Known rows, with every step that occurs
vuzu, fusag, zozu, loval: [-23  -2 -24  51 -22  40 -32 -40  19  21   8   7 -36  58   6   4   2 -14
  50   0  11  30 -35 -24]
zozu, fusag: [-32 -19 -10  35  -7  32  -9 -19   0  -8  21   2 -28  16  -6  -6  38 -20
   7  31 -27   2  19  -8]
zozu, fusag, vuzu, nuvo, babi, loval: [-22 -49 -13  13 -29  31  -2 -22   4 -20  -5 -14 -33  58 -24  26  71 -21
   2   3  -5  14 -14 -43]
fusag, zozu, nuvo: [-24  13 -28  52 -16  67   3  14  -5  -3   9  13 -15  17 -14  15  38 -19
  -1  46  -2  12  16   8]
fusag, babi, nuvo, zozu, loval: [ -6  24 -41   4 -32  35   3 -19  15 -21  70 -20 -63  26  -5  12  37 -36
  26  13  20 -11 -18   3]
kogi, daris, loval: [-49  28  17   3 -18  45  29  -5 -13   8  30  16 -11  28 -27  26  45  19
  37  58 -13  42  12  -4]
babi, loval, vuzu: [-22 -16   8 -14 -16  21  18  -5   9  -3   6  44 -19  41 -45 -11  76  14
  -5  33   3   6  -5 -56]
babi, loval, vuzu, nuvo, zozu: [ -8 -27 -20  12 -18  27  50  -1  -4  13 -13  44 -37  43 -32   9  74  12
  -5  25  32   0 -28 -56]
daris, loval, vuzu, fusag, zozu, nuvo: [-48  17  -4  43 -16  49  24  -7   0  20 -15   7 -25  22 -21   7  34   7
   6  39   2  32  29 -34]
fusag, babi, loval: [ -2  -1  -6 -17 -20  27 -14 -17   9 -28  64  -4 -26  41 -19  -5  78 -17
  15  19   8  -2  -4 -27]
fusag, babi, loval, vuzu, nuvo: [ -6 -21 -14 -39 -25  39  30  13  15  -2  28  12 -28  43 -49 -11  74   0
 -16  16  11  15   6 -54]
vuzu, nuvo, zozu, fusag: [-13 -29 -43  62 -10  38  33  -8 -14  10   0   9 -48  21   9  19  35 -21
   8  23  16  -4 -12  -7]
zozu, fusag, babi, loval, vuzu, nuvo: [-19 -43 -20 -14 -23  42  16 -11  11   0  12 -17 -41  32 -33 -17  75  -4
 -15   7 -14  19  19 -48]
kogi, daris, loval, vuzu, fusag, babi, nuvo: [-54  35 -14 -35 -35  52  59 -18  16   4  22   3 -23  46 -59  27  37   2
  41  38 -12  34  21 -22]
vuzu, nuvo: [-11 -28 -20  17  -3  48  46  26 -11  19  12  35 -16  22 -21   4  27  -9
  -6  22   8  -1   7 -12]
vuzu, nuvo, zozu: [ -4 -11 -39  48 -10  37  44  10 -12  11  12  34 -37  30  -2  25  29 -21
   7  29  36  -9 -23  -7]
nuvo, babi, fusag: [ -1   5 -17  -2  -9   6 -10 -25  18 -40  19  -6 -23  43 -28  19  38 -45
  34  30  -5 -20 -13   9]
kogi, daris, loval, vuzu, nuvo: [-52   8   9 -21 -22  55  72  24  -8  35  -6  33 -13  29 -57  19  41  35
   6  55 -12  58  21 -31]
nuvo, babi, loval, daris: [  1   8   3  -8 -27   6   9 -23   9 -22  26 -23 -23  76 -51  37  49 -36
  23  27 -18 -33 -20 -30]
zozu, nuvo, vuzu, fusag, babi: [-26   7 -27  26 -13  59  -6 -30   2   3  30  -6  -6  50 -18  25  77 -55
  26  37 -14  47  25 -27]
nuvo, zozu, loval: [-11  14 -14  44 -15  20 -12 -28   5   7  36  15 -58  33  11   8  35 -12
  26  26  23  23 -38 -20]
vuzu, fusag, babi: [-12  11 -29   7 -13  31  -5 -33  25 -17  49   5 -24  57 -14   4  24 -49
  36  12   5   6   1 -22]
loval, vuzu, nuvo, babi: [-17  -9 -16 -17 -31  28  57  31  24   6  -3  27 -21  36 -65  15  24 -20
 -21  40  -8   3  17 -45]
kogi, daris, loval, vuzu, nuvo, babi, fusag: [-38   9  -1 -34 -23  37  61   1   3  14 -21   4 -20  43 -64  32  47  15
  27  45 -13  46   7 -16]
kogi, daris, loval, babi: [-46  13  23  -2 -17  42  14   8   6  10  31   0  -2  23 -31  28  38  36
  12  66  -4  56   3   2]

Rows
[-40  19 -10  -7 -24  30  33 -13  14  -3  32  -4 -35  24 -33   3  30  -8
  14  21   5  -3  27 -29] -> daris, loval, vuzu, fusag, babi, nuvo
[ -1 -32 -22  37  -9  37  16   8   9  35  12   3 -47  26   1  12  25  13
 -10  17  39  33 -41 -15] -> vuzu, nuvo, zozu, loval, babi
[-19  -9 -16  18 -28  26 -44 -50  10  -4  47  -1  -8  78  -6  27  84 -41
  56  22   7  34 -29 -47] -> nuvo, vuzu, fusag, babi, loval
[-26  -3  -9  14 -27  26  16  19   3  11 -17  -8 -31  23 -31  17  27   8
   1  31  14  11  -6 -15] -> daris, loval, vuzu, nuvo, babi, fusag, zozu
[-24 -14 -19  21 -27  27   1 -29  18   4 -16  36 -20  67 -32   4  51   4
  26  17  16   7 -31 -56] -> babi, loval, vuzu, fusag, zozu
[-29 -33 -21  17 -30  35  -4  -2  11 -18   2  -7 -30  49 -26  28  39 -39
  -8  15 -12  21  -2 -29] -> zozu, fusag, vuzu, nuvo, babi
[-27 -23 -37  31 -20  35  46  11   6  18 -19  32 -44  26 -28   9  34 -11
 -20  37   7  15  -4 -37] -> loval, vuzu, nuvo, zozu, fusag
[-43 -11  14  33 -20  31 -17  14  -5   9  48 -18  -3  -3  -7  32  49  18
  -3  55  11   7  -3   9] -> daris, loval, babi, nuvo, vuzu
[  0   5  -7 -27 -18  29  -6  -7   7 -16  57 -18 -26  70 -42   7  58 -29
   5  16  -6  -5 -15 -25] -> fusag, babi, loval, daris
[-43 -20 -10  22 -17  33 -35 -11   8 -25  18  19 -24  45 -14   6  44 -27
  -7  26 -14  35  -5 -21] -> zozu, fusag, vuzu
[-40 -22   5 -18  -5  50  12  14   1  14  -9  10  -2  50 -38  33  49  38
   3  36  19  81 -31   6] -> kogi, daris, loval, babi, fusag, vuzu, nuvo
[-32  -2  13 -15 -17  30   2   3  24  27  16  30 -38  29 -38 -26  32  11
 -11  26 -14  54   3 -52] -> zozu, loval, vuzu
[-14  16 -45  41 -19  30  37 -10  -6 -24  35  28 -41  18  -8  33  31 -32
  27  36  26 -53 -19  19] -> babi, nuvo, zozu
[-35 -19 -14  60 -36  36 -83 -27  28  36  17  -6  -6  66   6  32  26 -11
  35  30  14  73 -60 -27] -> nuvo, vuzu, fusag, zozu, loval, babi
[-14 -16 -11  -4 -17  30 -19 -31   5 -15  39 -45 -38  56 -27   0  62 -29
   7   8 -31   1   1 -23] -> zozu, fusag, babi, loval, daris
[-31 -19  18  10   5  17 -47   7   8 -14  20  -1 -10  27  -8   7  46  22
 -17  32  30  45 -31   9] -> daris, loval, babi, fusag, vuzu
[-22  -7 -37  49  -4  57 -39  -8 -12  -2 -10   8  -5  37  -7  23  67 -28
  24  41   1  35 -22  24] -> babi, fusag, zozu, nuvo, vuzu
[-24  -5 -18   9 -19  34 -25 -17  16 -26  54 -25 -36  21 -10  -8  43 -37
   4  26 -25  12  24  -8] -> zozu, fusag, babi
[-15  26 -39 -17 -38  33  16  -6  29 -14  54  -4 -64  28 -29   6  37 -27
   5  21  14   3 -13 -19] -> fusag, babi, nuvo, zozu, loval, vuzu
[-33 -21 -38  50 -36  44 -35  -2  26   5  20  -1   6  43 -14  51  19 -17
  20  40  20   5 -44  11] -> loval, babi, nuvo, vuzu, fusag, zozu
[-40 -12  -8  45 -17  28  38   5 -14  26  -7   3 -52   4  -7   8  42  17
 -12  37  10  21  13 -34] -> daris, loval, vuzu, nuvo, zozu, fusag
[ -2   0 -22  -8 -12  26   0 -46  13  -8  35 -16 -26  94 -33  13  42 -41
  39  -5   0  -6 -23 -36] -> vuzu, fusag, babi, loval, daris
[ -9  22 -15  32 -13  19  -6 -19   2  19  29   1 -57  62 -11  20  15 -25
  18  23   7  20 -50 -16] -> nuvo, zozu, loval, daris
[ -3 -13 -20  10 -23  31  45  14   6  -2  17   2 -22  32 -33  27  24 -33
   6  27  -1 -19   8 -17] -> vuzu, nuvo, babi
[-45  -8 -10  65 -33  37 -36  -7   5  16  26 -26  -4  21   7  46  26   9
  27  41  25  10 -28   9] -> daris, loval, babi, nuvo, vuzu, fusag, zozu
[-59   3   1  14 -29  49  13 -23   4  22  19  -9   7  44 -30  58  46  16
  50  55  -2  46 -14   2] -> kogi, daris, loval, babi, nuvo, vuzu, fusag
